Each row was made from one path, in order. Every step used is in the known rows, and no mark comes twice. Write each row's path.
Known rows
kuzufi-zeri-novur: [ 25 -10  -1  35  -2   4 -72   0   6  15  -9   4 -20   6 -36   6  22  -1
   6 -10  -4  23   7   6 -26 -15  20  28  22 -42]
kidi-gabot-dulipim-denut: [ 14 -10   1  14   3   6   9   3 -18  22   5  12 -14   3 -18 -13  26   3
 -19 -10  16  14   5 -17  -2  -9   2  29   5 -16]
zeri-kuzufi-gabot-dulipim-denut: [ 12 -13 -10  24   2  11   8  -9 -29  24   8  12 -24  -7 -24  -6  32  28
  -7 -20  21  19  20 -22 -10 -10  24  26   1 -19]
vodi-denut-dulipim-gabot-kuzufi: [ 10 -23  -6   5   5  19 -26 -25   4  41  17 -12 -15  -9 -12  11 -19  24
 -13 -20  -1  21  10  -4 -11   4   7   8  -1   1]
vodi-kovov: [  8  -8 -14   4 -10   3 -15 -14 -15  17  11   2   2   7 -21 -23 -12   6
  -4  -4 -14  -9  -5 -13 -11  -5  37  22  15 -30]
ligaf-novur-dulipim-denut-vodi: [ 10   0  -8  11  -3   2 -26  -6   1   9  28   8 -22   2 -16  -9  19  16
  12 -28  -5  22  14   7 -48 -13  15   8  -1   2]
ligaf-novur-dulipim-denut-vodi-kovov-sudadov: [ 10  -5 -33   1  -8  -4  10 -11   0  13  11   3 -21   6 -10  -5  -4   3
  -2 -29 -18  15  11 -22 -20 -23   8 -10  17   2]
kovov-vodi-denut: [ 36 -27 -28  -3   8   5 -38 -11  -8  12  19   5 -17 -13 -27 -14  -7   3
 -15 -20 -37   7  17 -17 -25 -13  12  14  33 -21]
kuzufi-zeri-novur-dulipim-denut: [ 15 -17  -5  17   7  21 -43   9  -4  15  -4  22 -33  -6 -30 -10  39  18
  26 -23  -3  22   6  -7 -25 -25   6  24  12 -15]
kovov-vodi-denut-dulipim-novur-ligaf: [  0 -23 -21   4  15   9 -42 -11  -7  -9  24  -1 -11   9  -6 -24   2  14
   5  -4 -29  23  15 -11 -15 -25  -7   7  29   0]
gabot-kidi: [ -6  -7  -3  27 -10 -12 -38 -14 -34  11   0   5  -2 -14 -23 -21  -5  10
 -16   1 -10   0 -17 -20 -33   9   6   0  -4 -24]
zeri-novur-dulipim-gabot-kidi: [-17  -8 -15   8  15  -4 -54 -14 -31  19  -5  11 -11 -28 -20 -24  11  20
   9 -14  -9  12 -16 -23 -34  15  15  -2  -3  -7]
ligaf-novur: [ 39   5 -11   9 -12 -16 -36   3  -5  11  -2  -9 -12   2 -24 -10   9 -12
  -2  -8 -11   7  -5  -6 -30 -23  34  30   9 -40]
kidi-gabot-dulipim-denut-vodi-kovov-sudadov: [ -3  -8 -22   8  -6  -3  30 -18  -5  21  13   6 -10  13  -4  -4  -7  -2
 -30 -22   2  17  16 -21  -2  -8  -3  -9  14   0]
kidi-gabot-kuzufi-zeri-novur-ligaf: [  1  -4   4  18  13 -33 -64   9  -8  -1 -10 -10 -14   5 -21 -20  15   0
 -18  10  -5  18 -17   2   6 -25   7  29  33 -31]
ligaf-novur-dulipim-denut: [ 24  -7 -13   2   2   8 -20  11 -12  13  -1  13 -29  -8 -22 -19  29  11
  22 -20  -9  13  -2 -15 -28 -30  16  26   4 -11]
kidi-gabot-kuzufi-zeri-novur: [ 22 -17   6  27   9  -4 -61   2   6  23 -12  -4 -26  -1 -32   7  12  -4
 -20   0   8  21   6   6  -2  -9  12  23   5 -39]
ligaf-novur-dulipim: [ 40   1  -6   0   7 -24 -37   6 -21  16  -9   5 -22 -13 -20 -33  18  16
  11 -14 -19   4 -14 -10 -37 -27  41   9   3 -10]
novur-dulipim: [ 18  -6   2   8   7 -13 -35  -2 -29  21  -8  12 -17 -11 -16 -33  15  34
  16 -16 -19   5 -18  -9 -40 -13  34   1   5   5]
novur-ligaf: [ -3   4   0  15  -5 -31 -45   1 -28  -7   2  -6   1  10 -11 -36  11  13
   0   3 -21   9 -27 -10 -19 -23  18  25  38 -18]
vodi-denut-dulipim-novur: [ 17 -34  -7  16   3  44 -26 -23  13  22  27   4 -19   5  -8  -3  -5   8
   9 -19  -9  19  42  -2 -29 -11  -1   9  -3  -7]
kuzufi-gabot: [ 15  14  -5  17  -7  -1 -35 -24 -30  44   2   8 -13   0 -17  -9  19  21
  18 -18   6  26   4  -7 -27  -2  33  23   5 -25]
kovov-vodi: [ 15 -16 -23   7   3   8 -42  -8 -25   9   5   6  -8   6 -20  -2  10  15
  -4  -9 -27  20  -8 -18 -32  -2  22  -2  20  -7]
zeri-novur: [ 16 -23 -15  25  -2  -9 -58   3  -1  10   3   0 -15  10 -18  -7  19  -3
   2  -4 -15   2   0   0 -24  -7  28  26  11 -36]
dulipim-denut-vodi-kovov-sudadov: [ -7 -11 -28  12 -17   9  11 -19  -3  18  16   3 -12  18  -5   7  -9   2
  -7 -28 -13  18  13 -20 -19  -9   0  -7  21  -2]
vodi-denut-dulipim-gabot-kuzufi-zeri-novur-ligaf: [  2 -12  -8  14  14 -10 -71  -5  11   5   8 -13 -19   0 -23 -12   5  10
  -3  -7 -11  26   4   7   0 -27  -2  27  40 -23]
gabot-dulipim-denut-vodi-kovov-sudadov: [  2 -10 -25  14 -11  -2  27 -20  -9  20  15   3 -16  16 -11   2  -2   6
 -22 -24  -9  13  17 -25 -12 -11  -2 -13  21   7]

Which path is each row?
[ 28   0  21  31  -7   8 -46 -12 -15  33 -16  -4 -20  -8 -42  14   2  19
 -17  -8   9  30  -1  -1 -18 -13   7  12  14 -16]	gabot-kuzufi-zeri
[ 18 -14  -4  23  -5   7   5  -2 -23  20   7  12 -20   4 -27  -7  32  13
 -10 -13   8  11   5 -21 -14 -13   2  24  11 -10]	gabot-dulipim-denut
[ 19 -13   6  15  15  12   1 -10 -27  26   0  12 -18  -1 -14 -15  22   0
 -21  -4  15  16  18 -19  -9   0   3   8  -9  -5]	kidi-gabot-dulipim-novur
[  4  -2 -22  -4  -2   7  -9 -10   3   7  31   7 -14   5 -21 -21  -2   8
   2 -20  -9   2  10  -1 -23 -13  29  14   5 -11]	ligaf-novur-dulipim-denut-vodi-kovov
[-14 -14 -24   4   6  25 -42 -32 -13  16  21   2  -1 -19 -16  -6 -18  17
  -6 -19 -15  24   7 -17 -33  16  -3  -9   4  -5]	kovov-vodi-denut-dulipim-gabot-kidi
[ -3 -10 -12  18   3 -37 -63  10 -13 -13   3  -7  -7  14 -12 -32  21   3
   1   7 -24   3 -21  -4 -12 -23  17  31  35 -31]	zeri-novur-ligaf
[ 24 -25  -7  17  -9  15 -30 -21  21  22  32  -6 -10   7  -8 -11 -20  16
  -1 -17 -18   8  25  12 -30 -15  14  13   9 -17]	vodi-denut-dulipim
[  2 -12 -13   1  -1  37 -34 -30  15  34  23  -2  -1   0  -8   0 -11  18
  18 -37  -4  31  21   7 -32   1  17  22  18 -12]	vodi-denut-dulipim-gabot
[  4   3  -2  15  15 -21 -24 -11 -45  12   0   6 -17   3 -16 -36  33  18
  -4   0   1  21   1 -22  -7 -18   3  15  22  -3]	kuzufi-gabot-dulipim-novur-ligaf
[  8 -28 -18  -1  12  25 -28 -27   0  35  19 -12 -17  -8 -14  14 -18  26
 -16 -20  -8  28  14  -8 -11   5   6  -2   3   7]	kovov-vodi-denut-dulipim-gabot-kuzufi
[ -9 -10 -21  12   0   8   8 -24 -10  14  36   6  -8   3 -20  -9  -3  25
 -15 -20  11   7  31  -6 -13   3  43  14   2 -16]	zeri-kuzufi-gabot-dulipim-denut-vodi-kovov
[-11 -11  -3  18   3   4 -37 -10 -13  -3  15  -5  -6  20   0 -24  10  19
  12   0 -13  23   0  -3 -19 -22   0  13  17  -2]	denut-dulipim-novur-ligaf
[ -7  10  -6  24  -6 -13 -40 -27 -43  30   1  10  -9 -17 -21 -20   4  19
  -2  -5   3  15  -6 -22 -29  12  11   4 -10 -27]	kuzufi-gabot-kidi
[ 24 -25  -4  23  10  18 -66 -14  25  28   5  -7 -29  -6 -33  18   2   5
  -6 -17   1  28  29  11  -8 -10   5  21  14 -29]	vodi-denut-dulipim-gabot-kuzufi-zeri-novur
[  0  -1   4  21  -3   1  -3 -15  -3  16  31  10 -12  13 -13  -5  16  10
 -21 -19  15  23  18   5 -29   4   6  10  -1   1]	kidi-gabot-dulipim-denut-vodi
[  5  -6  -1  17  12 -20 -22  -3 -40  -1   1   2 -12   5 -16 -36  27  12
  -9   5  -8  13  -7 -23  -9 -20   0  12  26  -2]	gabot-dulipim-novur-ligaf
[  7 -14  -5   8   1  16 -20   5 -19  18   1  19 -24  -7 -18 -22  28  26
  24 -23  -9  14  -7 -14 -31 -21  13  19   7  -1]	novur-dulipim-denut
[-15  -6 -11  28   1 -10 -33 -23 -41  16   1   3  -5 -29 -20 -17  -3  28
  -8  -5   6   9   3 -24 -30  13  36   3 -14 -35]	zeri-kuzufi-gabot-kidi
[ -5  -7  -4  14   4  -5 -41  -2 -30  -3   3   0  -7   8 -10 -30  18   9
  10   0 -16  16 -11 -18 -19 -21   1  22  29 -11]	dulipim-novur-ligaf
[  0 -14 -11   9   8   8 -26 -14   7  14  25   6 -24   0 -30  -6  -1  19
  -7 -17   2  11  16   2 -11  -8  16   8   4  -6]	gabot-kuzufi-zeri-novur-dulipim-denut-vodi-kovov
[-14   1  -5  14  14   5 -64 -18 -27  21 -12  13 -13 -31 -32 -16  12  20
  10 -19   0  24 -11 -17 -35  10   6  -1   6 -12]	kuzufi-zeri-novur-dulipim-gabot-kidi
[  6 -20  -7   1  20  -5 -39  -9 -18  36  -7  -3 -27 -17 -17  -4  10  29
  -3 -16  -4  16  -9 -14 -12   3  23   3  -5   7]	zeri-novur-dulipim-gabot-kuzufi
[  8 -12 -25  10 -16  -1   5 -14 -16  24  -4   0  -8  12  -8  -5 -12   2
 -10 -16 -21   8  -1 -30  -9 -14  12  -3  26 -13]	vodi-kovov-sudadov
[ -4  -5 -11   7 -10   2 -19 -25  -3  13  33   1   3  14 -16 -15 -18  10
  -9 -14 -10  -1   7   5 -26   4  35  10   9 -16]	denut-vodi-kovov
[ -4  -2  -3  17  12 -19 -74   0 -10   4 -10 -10 -14   2 -27 -11  19   7
  -1  -2  -6  27 -13  -2  -3 -20   7  28  40 -25]	dulipim-gabot-kuzufi-zeri-novur-ligaf
[ -1 -19  -7  12   7   4 -39 -11  -4  -2  23  -4 -10   9  -6 -29   2  10
   6  -5 -20  18  13  -5 -16 -26  -5  17  26  -7]	vodi-denut-dulipim-novur-ligaf
[  5   0   0  26   3 -27 -73   8 -10  -9  -6  -5 -13  10 -27 -24  24   4
   4   2 -15  18 -15   1 -13 -29  11  32  45 -36]	kuzufi-zeri-novur-ligaf
